Each row comes from the steps of one path. Every step used is in the known rows, and no mark comes twice. Write the path behind each row, first mark first.
Known rows
detip, pive, gubuz, vudok, laguno, tezed: 14.6 4.6 10.0 33.5 6.5 13.0 -6.6 -7.1 4.7 -12.2 19.9 22.0 18.1 23.9 13.0 -11.4 -2.6 -22.1 9.3 4.6 11.6 10.6
vudok, detip: 1.6 -20.2 10.1 -14.4 -4.8 0.6 -8.1 -13.8 -3.8 10.4 -20.4 16.8 -6.7 -4.9 2.9 18.2 -2.4 -19.8 -5.4 8.2 -17.4 -1.2
gubuz, vudok, laguno: 6.2 -22.7 -0.8 18.8 5.4 19.5 -2.2 -24.2 -11.9 -15.5 -3.8 18.6 3.3 3.5 4.6 -0.6 12.3 -11.0 2.5 21.9 -8.9 -9.0
pive, laguno: -4.4 -11.2 -14.6 -16.3 -0.6 4.0 7.8 -26.3 -12.3 -25.1 4.2 -2.0 -1.2 -13.4 -5.0 0.0 -12.5 -21.5 0.0 13.0 -19.6 9.0
nenu, gubuz: -11.1 -17.4 14.6 -21.0 -2.4 1.8 5.2 -27.4 -12.2 -1.1 -10.8 20.3 0.3 -10.0 -5.2 4.8 -15.2 -7.0 1.7 1.7 -10.8 8.3
laguno, pive: -15.1 -21.1 -12.7 -3.5 3.3 -9.7 12.2 -3.6 -4.5 5.4 -33.9 2.4 -2.4 3.8 -8.8 2.9 -17.5 -13.4 11.2 16.1 -12.9 -9.3
detip, pive, laguno: -6.4 -7.0 -19.6 -9.6 8.7 -0.9 -4.1 -19.3 -7.9 -13.5 1.5 -13.0 14.1 -6.4 -4.7 -7.2 -25.9 -33.9 -7.1 5.1 -14.3 12.0
vudok, detip, pive: -0.3 -11.4 8.2 -7.2 0.7 -5.6 -19.0 -5.4 5.1 17.3 -20.1 5.9 9.3 1.2 3.5 7.4 -17.0 -30.1 -12.4 -2.3 -9.2 1.4
zagu, laguno, tezed: 22.2 -4.7 -11.7 -15.2 -22.0 32.1 21.6 -16.7 -14.2 -26.9 -15.6 24.8 4.4 7.1 -7.1 -6.2 -20.0 -14.2 3.3 15.1 3.1 32.4
detip, vudok: -1.0 -22.5 -5.6 -8.6 -1.8 7.4 -2.2 -5.2 -11.2 -4.0 10.4 9.3 4.0 6.6 -9.4 19.0 15.7 -27.3 11.0 7.6 -26.3 22.0
nenu, gubuz, vudok, laguno, tezed: -6.6 -3.3 23.7 21.0 -10.8 16.5 4.0 -42.3 -11.2 -26.2 20.9 30.6 14.8 4.0 -2.9 -15.5 -14.1 0.3 11.0 7.1 4.2 16.4
pive, gubuz, vudok, laguno: 16.4 -16.6 10.7 18.7 10.7 16.1 -1.6 -7.7 -3.9 -4.3 8.0 26.3 -4.5 10.1 12.3 4.3 26.1 -10.9 11.0 12.8 1.7 -11.7
detip, pive, gubuz: 10.9 -7.3 6.8 -6.9 10.9 -2.1 -4.2 8.9 6.1 13.4 -7.7 13.1 7.3 12.6 5.6 2.9 -3.5 -27.1 3.4 -4.8 -2.5 1.5
laguno, nenu, gubuz, vudok, detip: -6.4 -27.3 43.3 2.8 -6.1 -1.1 -12.5 -44.0 4.1 3.8 -14.1 7.4 -2.1 -3.0 3.2 15.2 1.8 6.2 -0.8 11.3 -27.6 -9.6
detip, pive, gubuz, vudok, laguno: 12.3 -13.7 7.9 25.6 17.1 13.4 -11.4 -0.8 2.0 4.2 11.5 11.8 9.2 16.5 15.4 -3.4 6.5 -22.7 5.8 1.9 4.4 -8.6
zagu, laguno: 15.9 -22.7 -14.3 -21.8 -5.3 26.3 14.3 -11.7 -9.6 -13.4 -26.9 11.9 -5.1 2.7 -4.1 3.4 -10.5 -17.1 -1.1 13.5 -4.6 12.7
pive, laguno, zagu: 10.1 -14.4 -30.2 -17.0 3.4 14.3 8.1 -33.7 -15.3 -28.6 12.6 9.5 8.5 -20.9 -11.0 8.0 -24.0 -24.1 -10.9 -2.5 -30.7 9.0
tezed, laguno, nenu: -2.1 -17.1 15.7 -18.4 5.8 18.2 3.4 -17.5 -5.1 -16.8 -25.4 -2.9 -5.9 -10.2 -16.4 23.8 6.7 21.0 -0.1 28.1 -27.7 -14.9
pive, gubuz, vudok, laguno, nenu: 15.9 -17.4 17.4 17.5 13.7 28.0 -10.3 -17.0 -3.1 -16.5 -9.1 13.8 -14.7 10.2 11.0 8.5 30.6 8.9 12.5 24.6 -11.6 -25.6
laguno, nenu, gubuz, vudok: -1.2 -23.7 23.5 -0.3 -2.3 0.7 0.0 -44.6 -6.6 -16.6 -21.7 7.7 2.4 1.5 -5.2 3.4 3.4 9.6 9.7 20.3 -27.2 -9.1
gubuz, vudok: 9.6 -24.8 0.9 7.0 -5.3 -7.3 9.0 -27.7 -9.2 -11.3 -18.8 14.7 4.7 5.0 -0.3 5.3 9.3 -14.6 5.2 23.5 -15.5 -3.2
tezed, laguno, pive, gubuz, vudok: -16.1 -25.1 20.7 21.4 5.2 -20.7 22.6 9.8 14.7 13.2 -11.7 0.8 -3.7 11.0 0.4 16.3 3.6 0.1 16.6 15.3 -3.3 -13.5
detip, vudok, laguno, nenu, gubuz: -18.6 -24.9 18.5 -2.9 14.4 40.0 -25.3 -25.1 -11.9 -15.5 20.6 7.6 -3.3 0.4 -9.3 20.6 10.9 1.2 11.9 3.3 -25.6 10.7

Which path is each row?
5.5 -32.1 16.6 -5.5 -7.3 23.7 9.1 -37.1 -10.5 -21.0 -21.9 1.5 -0.9 2.0 -4.3 3.4 -4.9 7.2 6.0 23.6 -15.2 0.5
zagu, laguno, nenu, gubuz, vudok
-12.0 -27.0 39.9 6.0 -11.3 -14.8 -6.0 -33.0 2.4 11.7 4.9 16.8 2.5 -5.3 2.7 11.5 -4.8 -15.3 -2.9 0.9 -8.0 -0.3
nenu, gubuz, vudok, detip
-2.6 -25.5 5.3 18.9 1.4 -22.5 16.2 3.7 9.8 11.2 -19.3 9.7 -2.2 20.3 6.5 5.8 4.2 -15.4 22.3 14.8 -7.4 -12.2
laguno, pive, gubuz, vudok
-24.8 -25.9 -12.8 14.2 16.6 18.1 -8.0 3.8 -5.7 0.7 7.3 2.2 2.3 12.4 -3.8 16.6 3.5 -23.3 15.9 6.3 -16.5 9.7
detip, vudok, laguno, pive
2.6 -17.8 13.2 15.2 -2.7 -15.6 -16.6 -14.4 5.6 15.8 -9.3 5.4 15.4 7.0 8.0 6.7 -5.6 -32.9 -9.3 3.3 -12.6 -6.7
gubuz, vudok, detip, pive
2.9 -34.6 34.8 -3.4 -13.2 19.0 -6.5 -32.9 2.6 -5.4 -19.0 4.3 -7.1 -1.3 3.2 14.0 -8.4 0.1 -3.3 12.3 -11.4 -4.8
zagu, laguno, nenu, gubuz, vudok, detip
-0.4 -21.1 -5.4 2.2 12.6 42.8 -21.3 -15.7 -13.4 -19.8 3.1 3.1 -7.8 8.1 -7.6 21.8 27.9 -6.5 8.5 16.6 -31.9 0.7
detip, vudok, laguno, nenu
-9.1 -26.2 21.2 23.1 0.0 -26.6 1.4 6.2 18.7 28.8 -15.6 13.5 -6.3 18.2 14.0 13.5 0.8 -22.6 11.1 8.8 -4.5 -18.1
laguno, pive, gubuz, vudok, detip
10.1 -16.5 -3.2 -16.8 4.0 22.0 8.6 -16.4 -11.9 -9.4 -1.5 15.3 9.2 -18.4 -16.4 25.6 -11.7 0.2 -13.1 -4.2 -23.9 -3.9
tezed, laguno, zagu
6.7 -30.6 -1.8 12.8 -1.8 -2.0 25.0 9.7 8.7 3.6 -20.7 7.0 -7.8 21.9 8.2 3.1 -2.8 -19.0 18.5 16.6 9.7 -2.6
zagu, laguno, pive, gubuz, vudok
-20.3 -28.5 40.0 19.9 3.3 -22.0 7.4 12.2 23.1 29.0 -5.2 2.3 -10.2 7.9 8.7 28.0 2.6 -6.4 8.7 9.6 1.0 -18.6
tezed, laguno, pive, gubuz, vudok, detip
-17.2 -28.7 30.2 2.3 -7.3 -3.6 -12.3 -51.0 1.6 -17.1 9.6 -6.8 -3.6 -12.9 -0.1 10.7 -10.9 -1.7 -3.6 12.3 -26.7 -5.7
pive, laguno, nenu, gubuz, vudok, detip
-21.0 -25.3 -3.3 14.6 21.4 15.6 -8.5 22.6 3.5 11.1 23.1 11.4 -8.7 19.8 4.6 17.6 12.8 -25.2 22.0 -2.1 -6.0 5.5
detip, vudok, laguno, pive, gubuz
-17.1 -19.1 35.0 -22.7 4.2 15.1 1.2 -29.0 -4.6 -9.3 -13.7 0.0 -4.0 -14.6 -17.3 20.8 -8.5 28.0 -1.0 15.3 -19.0 -6.0
tezed, laguno, nenu, gubuz
-28.7 -20.8 4.1 -4.0 4.8 -5.8 15.8 3.8 0.6 3.7 -29.4 -4.1 -0.7 -5.1 -12.4 17.0 -16.2 0.7 8.6 16.1 -8.9 -7.9
tezed, laguno, pive
12.7 -3.4 2.4 24.7 -7.7 24.8 6.2 -31.2 -12.8 -29.1 2.7 29.0 10.3 7.9 -0.3 -10.7 3.9 -7.9 9.7 21.3 0.3 11.1
gubuz, vudok, laguno, tezed
9.4 -8.5 18.1 -8.1 5.3 -7.1 -18.0 11.4 13.4 29.1 -8.1 13.0 1.8 6.1 11.7 13.0 -8.0 -31.7 -5.8 -10.8 0.5 -0.5
vudok, detip, pive, gubuz
-10.0 -20.0 37.8 7.1 -0.8 -5.9 -26.3 -31.1 6.9 8.8 -11.7 -4.5 13.9 3.5 4.2 7.9 -13.6 -8.6 -6.6 1.5 -21.7 -11.2
laguno, nenu, gubuz, vudok, detip, pive
-6.1 -13.6 2.6 15.7 -3.7 -17.4 -14.5 -25.5 7.9 -1.3 17.9 -12.7 14.9 -4.2 5.5 0.3 -15.2 -39.8 -10.4 4.7 -15.3 4.7
gubuz, vudok, detip, pive, laguno
-12.6 -12.5 8.4 7.5 6.5 -1.8 -11.3 -45.5 -3.7 -23.1 11.0 -20.0 19.5 -2.1 -4.6 -9.1 -23.9 -6.9 -1.6 8.1 -24.7 0.7
detip, pive, laguno, nenu, gubuz, vudok
14.6 -9.5 10.0 17.0 6.0 -15.1 -0.1 -1.0 5.5 9.9 -4.1 10.1 9.7 20.3 11.2 -0.1 4.4 -25.4 10.1 4.4 -6.1 -7.9
detip, pive, gubuz, vudok
6.8 -19.8 -6.6 15.7 1.1 -3.6 -16.2 -27.6 1.3 -3.9 29.5 -3.7 23.1 -8.8 2.6 7.6 -27.2 -41.5 -23.0 -14.8 -29.2 4.1
gubuz, vudok, detip, pive, laguno, zagu
20.7 -25.1 -11.5 -26.4 -5.2 39.1 6.6 -17.9 -10.1 -26.2 -41.3 0.9 -9.8 1.0 -5.0 9.4 0.3 1.8 -1.7 23.7 -16.7 1.1
zagu, laguno, nenu
8.6 -21.8 4.2 15.6 10.4 28.4 -10.2 -36.0 -10.2 -26.8 -20.7 7.9 -4.0 4.1 2.1 4.5 21.6 10.5 10.3 33.4 -23.5 -22.1
gubuz, vudok, laguno, nenu
-12.1 -19.4 20.3 -10.8 12.5 36.6 -16.1 -35.8 -14.5 -20.4 -14.6 9.7 -3.9 -8.5 -5.3 6.3 -5.6 16.5 2.1 11.2 -13.7 -8.4
vudok, laguno, nenu, gubuz
-10.3 -21.8 10.8 -0.5 -1.6 -0.2 3.2 -52.7 -7.5 -33.6 7.8 -5.4 1.9 -13.3 -7.1 0.2 -4.7 4.4 5.2 20.3 -30.5 1.0
pive, laguno, nenu, gubuz, vudok
-7.1 -18.3 18.5 -23.5 3.6 11.2 -1.5 -36.0 -10.2 -13.2 -22.5 7.8 -5.1 -8.4 -9.4 9.5 -8.2 11.7 5.8 12.2 -24.1 -4.8
laguno, nenu, gubuz
-15.5 -29.8 58.3 2.7 -4.0 1.3 -8.6 -33.7 9.6 0.9 -2.3 -1.4 -3.4 -8.9 -5.4 27.1 0.6 21.5 -5.6 12.2 -19.2 -16.9
tezed, laguno, nenu, gubuz, vudok, detip
-13.2 -19.4 2.6 7.2 19.5 11.1 1.3 13.6 1.9 8.1 -16.4 14.6 -11.3 11.2 8.5 5.5 -4.4 -8.7 14.7 7.9 4.2 -13.6
vudok, laguno, pive, gubuz
